Each row was made from one small tree. Brackets hold a mark, then the marks that hang from it, in alphabetical order. Every link used is in the known rows. Write each row's tree.
Known rows:
{deserod {firil rino} {sikuf gusizol} zizeva}: [ 0.41 -0.12 -0.94  0.16 -0.39  0.56 -0.06  0.25  0.20 -3.90 -2.77 -0.04
 -0.91  1.09  0.12 -0.75  0.28 -0.40 -4.17 -0.13 -3.19 -0.65  0.34  0.69
  0.87]
{zizeva {gusizol {zudo {deserod {firil rino}}}} kozir}: [ 0.42 -0.43 -1.21 -0.55  0.47  4.59 -0.98  0.83 -0.11 -2.40  0.12 -1.25
  0.28 -0.55  0.25 -0.06  0.32  0.84  1.31  0.69  0.36 -0.67 -0.08 -0.46
 -0.97]
{rino {firil {gusizol {zizeva kozir} zudo}} sikuf}: [-0.48  0.37 -1.09  0.30 -1.52  3.18  0.60 -1.30 -0.29  1.48  1.00 -0.76
  0.86  1.09  0.12 -0.38 -3.19  2.85  5.71  0.46  0.16 -0.86  0.17 -1.12
 -1.74]
{kozir {zizeva {gusizol zudo}}}: [-0.09 -0.81 -0.73 -0.93  0.31  0.52  0.43 -0.61 -0.24  0.38 -1.06 -0.64
  1.46 -0.28  0.08  0.26  0.04  0.32  2.78  0.58  2.12  0.39  0.28 -0.09
 -1.40]
{rino {sikuf gusizol}}: [-0.22 -0.15 -0.89  0.32 -0.20 -0.82  0.34 -0.35  0.05  0.32 -2.47  0.08
 -0.41  0.24  0.11 -0.16 -3.39 -0.17  0.01 -0.05 -0.92  0.16 -0.17  0.05
 -1.90]
{bufe {rino {firil gusizol} sikuf}}: [-0.07  0.00 -2.28 -0.32 -1.32  3.36  3.01 -0.79  0.14  0.42  0.29 -0.06
 -1.11  0.14  0.05 -0.63 -3.30  2.52  0.05  0.27  1.76 -0.01 -0.39 -0.13
 -0.75]
{rino firil {sikuf {gusizol {zizeva kozir}}}}: [-0.03  0.20 -0.98  0.42 -1.34  2.09  0.65 -1.12 -0.63  1.51 -1.23 -0.36
 -0.69  1.20 -0.21 -0.20 -3.55 -0.03  5.02  0.49 -0.42 -1.37 -0.17 -1.35
 -2.21]
{sikuf {gusizol {zudo {deserod {zizeva kozir}}}}}: [-0.22 -0.32 -0.86  0.61  0.49  2.29 -0.83  0.36  0.13  1.65 -1.41 -1.24
  1.06 -0.36  0.19 -0.12  0.06 -0.56  0.99  0.23 -0.70 -0.87 -0.14 -0.12
 -0.56]
{zizeva gusizol}: [ 0.24 -0.69 -0.35 -0.89 -0.02  0.02  0.80  0.09 -0.22 -0.02 -1.41 -0.25
 -0.11  0.33 -0.05  0.12 -0.02  0.39 -0.47  0.38  0.99 -0.18  0.00 -0.32
 -1.05]
{gusizol zizeva {zudo {deserod firil sikuf}}}: [ 0.38  0.73 -0.21 -0.06  0.47  2.06 -1.77  0.58  0.55 -1.78 -0.65 -1.11
  0.15  0.41  0.11 -0.69  0.94  0.12  1.56 -0.42 -0.30 -2.32  0.54  0.21
  1.29]
{sikuf {gusizol zudo}}: [-0.57  0.47 -0.48  0.07 -0.14  0.75 -0.33 -0.24  0.13  0.75 -3.13 -0.41
  1.58  0.05  0.13  0.13 -0.37 -0.42  0.37  0.00 -0.24  0.70  0.04  0.52
 -0.75]
{kozir {zizeva {gusizol {zudo deserod}}}}: [-0.01 -0.94 -0.89 -1.14  0.93  1.69 -0.23  0.21 -0.02  0.92 -0.86 -1.21
  0.89 -1.15  0.15  0.17  0.31  0.46  3.15  0.39  2.04 -0.57  0.22 -0.14
 -0.89]
{zudo deserod}: [ 0.18 -0.07 -0.10 -0.29  0.75  1.13 -0.71  0.73  0.15  0.38  0.30 -0.60
 -0.60 -0.95  0.02 -0.05  0.26  0.02  0.44 -0.27 -0.05 -1.10 -0.09 -0.08
  0.43]
{zudo {deserod zizeva} kozir}: [ 0.63 -0.38 -0.61  0.05  0.30  0.25 -0.35  0.00  0.25  0.95 -0.89 -0.85
 -0.91 -0.22  0.18 -0.25  0.49 -0.42 -1.67 -0.45 -1.45 -1.69 -0.16 -0.09
  0.06]
{deserod sikuf {zizeva gusizol kozir}}: [ 0.80 -1.26 -0.65  0.29 -0.48 -0.32  1.15  0.27 -0.17 -0.29  0.16 -0.13
 -0.35  0.87 -0.01 -0.71  0.69 -0.04 -0.56  0.66  0.02 -0.59  0.55 -0.63
 -0.29]
{bufe deserod {rino firil}}: [ 0.12  0.29 -1.44 -0.55 -1.22  4.15  2.93 -0.72  0.33  0.47  0.16 -0.48
 -0.92  0.77 -0.48 -0.34 -0.12 -0.61  0.76  0.76  2.61 -0.09 -0.07  0.21
  1.29]
{firil {rino sikuf}}: [-0.20 -0.08 -1.04  0.10 -0.31  0.06 -0.27 -0.40 -0.07 -0.56  0.33  0.18
 -0.47  0.12  0.31 -0.14 -3.01  0.33  0.40  0.06 -2.38  0.15  0.02  0.02
 -1.25]
{deserod zizeva}: [ 0.12 -0.35 -0.14  0.03 -0.18 -0.32  0.15 -0.21  0.07  0.33 -0.07 -0.35
  0.09  0.77 -0.01 -0.17  0.23 -0.26 -2.09 -0.09 -1.44 -0.46 -0.17  0.17
 -0.02]
{zudo {deserod sikuf} {kozir {zizeva gusizol}}}: [ 1.35 -1.43 -1.03 -0.70  0.74 -0.56  0.56 -0.01 -0.06 -0.12 -1.61 -0.29
 -1.69 -1.32  0.10 -0.30  0.94 -0.19  2.44  0.24  1.83 -1.47  0.72 -0.53
 -0.10]
{zudo {deserod sikuf {zizeva gusizol}} kozir}: [ 1.32 -1.19 -0.93 -0.59  0.24 -0.63  0.52  0.24  0.20  0.33 -2.26 -0.57
 -1.36  0.03  0.12 -0.69  1.06 -0.23 -2.49 -0.19 -0.74 -1.97  0.53 -0.28
  0.17]
{kozir {zizeva {gusizol {zudo {deserod firil sikuf}}}}}: [ 0.75 -0.80 -1.16 -0.92  0.82  1.96 -0.28  0.79  0.35 -2.53 -0.92 -1.05
  0.15 -1.04  0.10 -0.44  1.05  0.28  1.03  0.11  2.22 -1.03  0.55  0.32
  0.14]
{zizeva {gusizol zudo} kozir}: [ 0.05 -0.49 -0.58 -0.09 -0.21  1.54  0.32 -0.12 -0.19  0.82 -0.17 -0.56
  1.39  0.12  0.04  0.03 -0.01  0.45  2.29  0.86  1.83  0.48  0.10 -0.62
 -1.65]
{zizeva gusizol kozir}: [ 0.54 -0.89 -0.40 -0.12 -0.21  0.80  0.82  0.13 -0.61  0.10  0.30 -0.17
 -0.11  0.04 -0.09  0.02  0.00  0.57  2.02  0.87  1.73 -0.04  0.05 -0.98
 -1.37]
{firil {gusizol {zudo kozir}} {rino sikuf}}: [-0.29  0.12 -1.50  0.10 -0.52  0.54  0.02 -1.40  0.07 -0.28 -1.15  0.09
  0.51  0.16  0.65 -0.21 -2.88  2.63  1.19  0.03 -1.99  0.59  0.12  0.08
 -2.01]
{kozir {zizeva {gusizol {zudo {deserod sikuf}}}}}: [ 0.31 -0.95 -1.09 -0.78  0.89  0.72 -0.20  0.40  0.35  0.34 -0.94 -0.84
  0.40 -1.23  0.16 -0.37  0.89  0.01  2.70  0.19  1.83 -0.78  0.84  0.02
  0.23]
{zudo {deserod {sikuf {gusizol zizeva}}}}: [ 0.16  0.15 -0.13  0.17  0.78 -0.02 -0.85  0.61  0.14  0.43 -3.09 -0.65
 -1.15  0.16 -0.06 -0.46  0.49 -0.33  2.78 -0.32 -0.83 -2.48  0.67 -0.40
  0.98]
{deserod firil}: [ 0.28  0.17  0.01 -0.09 -0.08  1.28 -0.16  0.30  0.15 -2.87 -0.03 -0.08
 -0.38  0.35 -0.14 -0.14  0.09  0.27 -1.65 -0.10  0.23 -0.19 -0.30  0.34
 -0.04]
{gusizol zizeva {zudo {deserod firil sikuf} kozir}}: [ 0.78  0.81 -0.34  0.13  0.14  1.48 -1.52 -0.01  0.52 -1.61 -1.73 -0.97
 -0.36  0.38  0.08 -0.73  1.04 -0.13  1.61 -0.40 -0.21 -2.58  0.50  0.05
  0.92]

Write each row's tree:
[ 0.05  0.47 -1.76 -0.40 -0.74  2.58  0.14 -0.89  0.41  2.24 -3.60 -0.74
 -0.01 -0.66  0.08 -0.44 -3.23 -0.72  0.60 -0.45 -0.88 -0.86 -0.21 -0.12
 -1.91]  {rino firil {sikuf {gusizol {zudo deserod kozir}}}}
[ 0.30 -0.54 -1.00  0.99  0.21  1.69 -0.27  0.61  0.52  0.33  1.14 -0.97
  0.74 -0.44  0.46 -0.65  0.91  2.21  0.95  0.24 -0.44 -1.02  0.69 -0.12
  1.03]  {firil {gusizol {zudo {deserod sikuf {zizeva kozir}}}}}
[ 0.09  0.53 -0.57  0.28  0.35  4.45 -2.22  0.48 -0.16 -1.80  1.05 -1.42
  0.27  0.21  0.21 -0.20  0.45  0.70  4.65  0.38 -0.79 -1.87 -0.09 -0.67
  0.09]  {gusizol {zizeva kozir} {zudo {deserod {firil rino}}}}
[-0.11 -0.29 -0.70  0.68  0.31  2.34 -1.05  0.50  0.17  1.46  1.32 -1.32
  1.24 -0.36  0.24 -0.19  0.47 -0.22  1.13  0.18 -0.43 -1.03 -0.03 -0.16
 -0.06]  {gusizol {zudo {deserod {zizeva kozir}}}}
[ 1.11 -0.74 -1.78 -0.57 -0.67  2.09  3.15  0.08  0.65 -3.27 -1.43 -0.67
 -1.34  2.04 -0.33 -1.05  0.85 -0.10 -3.53  0.84  2.18 -0.80  0.09  0.65
  0.97]  {bufe {deserod firil sikuf {zizeva gusizol}} rino}
[ 1.32 -0.20 -0.95 -0.68  0.21  1.59 -0.28  0.40  0.51 -2.20 -2.63 -0.68
 -0.27 -0.36  0.16 -0.71  1.08  0.06 -1.78 -0.07  1.13 -1.25  0.52  0.09
 -0.22]  {zizeva {gusizol {zudo {deserod firil sikuf} kozir}}}
[ 0.84 -0.20 -0.88 -1.11  0.33  2.52 -0.35  0.22  0.28 -1.43 -2.58 -1.14
  0.16 -0.41  0.14 -0.23  0.43  0.36 -1.20  0.00  1.28 -1.10 -0.14 -0.10
 -1.24]  {zizeva {gusizol {zudo {deserod firil} kozir}}}
[-0.14  0.39 -0.18  0.52  0.45  2.51 -1.55  0.28 -0.17  1.72  0.96 -1.28
  1.04 -0.04  0.03  0.01  0.24  0.26  6.07  0.30  0.73 -1.97  0.29 -0.93
 -0.21]  {gusizol {zizeva kozir} {zudo deserod}}
[-0.44  0.54 -0.10  0.85 -0.28  1.33 -0.77 -0.58 -0.37  1.43 -1.96 -0.64
  1.42  1.02  0.02  0.17 -0.46 -0.09  5.48  0.55  0.45 -0.58  0.18 -0.65
 -1.13]  {sikuf {gusizol {zizeva kozir} zudo}}
[ 0.36  0.19 -1.06 -0.26  0.14  2.90 -1.45  0.05  0.43 -2.00 -1.24 -1.12
  0.13  0.10  0.32 -0.35  0.77 -0.05 -2.72 -0.30 -2.77 -1.36 -0.34  0.55
 -0.01]  {gusizol {zudo {deserod {firil rino} zizeva} kozir}}
[ 0.65 -1.22 -1.74  0.09 -0.60  2.53  3.23 -0.46 -0.07  0.21  0.19 -0.96
 -0.52  1.62 -0.20 -0.42  0.19 -0.15  1.00  1.54  3.01 -0.41 -0.23 -0.48
 -0.46]  {bufe {deserod {zizeva gusizol kozir}} rino}
[-0.31  0.18 -0.13 -0.20 -0.13  0.70 -0.30 -0.53 -0.42 -0.85 -0.40 -0.37
 -0.50  1.03  0.28  0.22 -0.01  3.11  3.43  0.19 -1.64 -1.01  0.25 -0.58
  0.11]  {firil {gusizol zizeva} rino}
[-0.29  0.41  0.04  0.88 -0.27  1.51 -0.84 -0.50 -0.34  1.44  0.72 -0.77
  1.52  1.00  0.04 -0.01  0.00  0.30  5.76  0.52  0.58 -0.80  0.16 -0.84
 -0.58]  {gusizol {zizeva kozir} zudo}
[-0.67  0.50 -1.16  0.99 -0.51  1.31 -1.12 -0.99 -0.52  0.85 -1.55 -0.69
  0.90  1.17  0.35 -0.10 -3.32  0.25  5.91  0.60 -1.88 -0.49  0.11 -0.81
 -2.48]  {firil {rino {sikuf {gusizol {zizeva kozir} zudo}}}}
[ 0.67 -0.19 -1.12 -1.08  0.55  2.82 -0.76  0.97  0.53 -2.99 -1.52 -0.86
 -0.14 -0.41  0.21 -0.60  0.84  0.42 -1.58  0.14 -0.71 -0.84  0.51  0.35
  0.49]  {zizeva {gusizol {zudo {deserod {firil rino} sikuf}}}}
[ 0.28  0.26 -1.43  0.11 -1.47  4.99  3.13 -1.12 -0.27  0.52  1.22 -0.85
 -0.97  1.72 -0.28 -0.29 -0.14  2.53  6.52  1.40  3.51 -1.22  0.07 -1.00
  0.78]  {bufe deserod {rino {firil {gusizol {zizeva kozir}}}}}
[ 0.69 -1.24 -0.81 -0.75  0.12 -0.71  1.26 -0.96 -0.49 -0.02 -1.71 -0.03
 -0.65 -0.17  0.05  0.21  0.17  0.15  2.63  0.35  2.11 -0.26  0.13 -0.57
 -1.66]  {zudo {kozir {zizeva gusizol}}}
[-0.06  0.77  0.00  0.15 -0.44  0.05 -0.86 -1.27 -0.16  1.51 -1.92 -0.56
  0.94  1.16  0.01  0.07  0.14 -0.11  3.40  0.00 -0.15 -1.03  0.17 -0.36
 -0.68]  {gusizol zizeva {zudo kozir}}
[ 0.95 -0.58 -0.84  0.93  0.22  1.97 -0.26  1.16  0.23 -2.58 -1.14 -0.69
 -1.15 -0.13 -0.07 -0.83  0.69 -0.37 -1.54  0.07 -0.80 -1.77  0.09 -0.11
  0.73]  {zudo {deserod firil {sikuf gusizol} {zizeva kozir}}}
[ 0.14 -0.21 -1.27  0.08 -0.41  0.92 -0.17 -0.23  0.22 -3.10  0.31 -0.42
 -0.67  1.21  0.23 -0.59 -2.62  0.37 -3.45 -0.08 -3.49 -0.56 -0.58  0.40
 -1.21]  {deserod {firil {rino sikuf}} zizeva}
[-0.26 -0.01 -1.21  0.11 -0.19 -0.20  0.00 -0.30 -0.02 -0.40 -2.39  0.07
 -0.64  0.30  0.25 -0.12 -3.33  0.03  0.28  0.06 -2.57  0.23 -0.17  0.04
 -1.79]  {firil {rino {sikuf gusizol}}}
[ 0.24  0.80 -0.33  0.57 -0.52 -0.97 -0.42 -1.18  0.12  0.88 -4.67 -0.13
  0.45  1.16  0.03 -0.50  0.23 -0.74  2.79 -0.24 -0.66 -1.07  0.80 -0.16
 -0.14]  {deserod {sikuf {gusizol zizeva {zudo kozir}}}}
[ 1.03 -0.56 -0.70  0.28  0.22 -0.55 -0.29  0.12  0.49  0.32 -0.98 -0.34
 -1.31 -0.20  0.23 -0.80  1.12 -0.58 -2.02 -0.41 -1.66 -1.96  0.42  0.06
  1.16]  {zudo {deserod sikuf zizeva} kozir}
[-0.24 -0.09 -0.95  0.14  0.08 -0.04  0.17 -1.35 -0.18  0.81 -3.52 -0.14
  0.99 -0.38  0.20  0.24 -0.35 -0.68  3.24  0.11  1.00  0.43  0.05  0.18
 -1.35]  {sikuf {gusizol {zudo {kozir zizeva}}}}
[ 0.42  0.04 -1.42 -0.09 -0.37  3.48  2.63 -0.28  0.40 -3.55 -0.17 -0.42
 -0.97  1.04 -0.08 -0.45  0.10  2.57 -0.13  0.80  3.29  0.04 -0.33  0.53
  0.87]  {bufe {deserod {firil gusizol}} rino}
[ 0.34  0.43 -0.85 -0.15  0.45  2.91 -1.66  0.98  0.71 -3.05 -0.16 -0.69
  0.08 -0.83  0.28 -0.71  0.92  0.05 -1.10 -0.25 -1.66 -0.86  0.60  0.62
  1.59]  {gusizol {zudo {deserod {firil rino} sikuf}}}
[-0.66  0.74 -0.70  0.34 -0.37 -0.12 -0.67 -0.92  0.04  1.62 -3.31 -0.71
  1.12  1.38  0.04 -0.20 -3.46  0.05  3.26 -0.05 -1.15 -0.69 -0.04 -0.14
 -2.16]  {rino {sikuf {gusizol zizeva zudo}}}
[ 0.79 -0.76 -0.57  0.91  0.36  0.66 -0.39  0.90  0.30  0.27  1.74 -0.55
 -0.81 -0.40  0.15 -0.72  1.07 -0.21  0.33  0.11 -0.88 -1.77  0.43 -0.39
  1.28]  {zudo {deserod sikuf {zizeva kozir}}}
[ 0.09  0.37 -0.75  0.04  0.47  1.11 -0.93 -0.20  0.30  1.46 -4.01 -0.70
  0.40 -0.76  0.10 -0.05 -0.10 -0.56  0.77 -0.17 -0.23 -0.67  0.10  0.10
 -0.75]  {sikuf {gusizol {zudo deserod kozir}}}
[ 0.12  0.47 -0.30  0.46  0.40  3.85 -1.77  0.51 -0.15 -1.22  0.94 -1.60
  0.68  0.35  0.02 -0.21  0.48  0.52  4.36  0.25  0.93 -2.12 -0.16 -0.53
 -0.18]  {gusizol {zizeva kozir} {zudo {deserod firil}}}
[ 0.80 -1.40 -1.00 -0.98  0.93  0.35  0.42 -0.19 -0.39  0.45 -1.45 -0.65
 -1.22 -1.21  0.07  0.20  0.44  0.24  2.97  0.36  2.04 -1.39  0.01 -0.66
 -1.08]  {zudo deserod {kozir {zizeva gusizol}}}
[ 0.56  0.67 -0.46  0.34 -0.52  0.71 -0.18 -0.88  0.26 -2.75 -2.03 -0.27
  0.15  1.38  0.26 -0.67  0.71  2.44  1.50 -0.21  0.11 -1.27  0.64  0.02
  0.31]  {deserod {firil {gusizol zizeva {zudo kozir}}} sikuf}
[ 0.15  0.30  0.05  0.28 -0.12 -1.20 -0.05 -0.26  0.00  0.02 -3.15 -0.02
 -0.59  1.08 -0.12 -0.46  0.15 -0.31  2.33 -0.13 -0.69 -1.38  0.68 -0.28
  0.64]  {deserod {sikuf {gusizol zizeva}}}
[ 0.05 -0.83 -0.77 -0.01 -0.38  1.31  0.54 -0.43 -0.18  1.09 -0.34 -0.97
  1.54  0.95  0.13 -0.13  0.17  0.24  0.29  0.69  0.54  0.04  0.06 -0.50
 -1.56]  {deserod {zizeva {gusizol zudo} kozir}}
[ 0.10  0.16 -1.08 -0.36  0.49  2.50 -1.00  0.34 -0.11 -3.08  0.01 -0.98
 -1.56  0.56  0.41 -0.38 -2.68  3.53  2.31 -0.05 -2.06 -2.31 -0.26 -0.54
 -0.82]  {zudo {deserod {firil {gusizol zizeva} {rino sikuf}}}}
[-0.13  0.07 -1.07 -0.59 -1.20  1.59  1.52 -0.73  0.05  0.15  0.22  0.11
 -0.56  0.15  0.08 -0.31 -3.26  2.55  0.16 -0.03 -0.45 -0.10 -0.08 -0.23
 -1.15]  {rino {firil gusizol} sikuf}
[ 0.49 -0.78 -0.83  0.35 -0.54  0.37  0.56 -0.02  0.05  0.47 -0.31 -0.51
  1.10  0.83  0.12 -0.67  0.67 -0.22 -0.19  0.59  0.24 -0.15  0.64 -0.29
 -0.46]  {deserod sikuf {zizeva {gusizol zudo} kozir}}
[-0.26  0.91 -1.23 -0.23 -1.49  1.52  0.29 -2.01 -0.06  2.30 -4.27 -0.51
  0.21  1.43 -0.03 -0.31 -3.46 -0.40  3.00 -0.26 -1.09 -1.12  0.00 -0.52
 -2.40]  {rino firil {sikuf {gusizol zizeva {zudo kozir}}}}
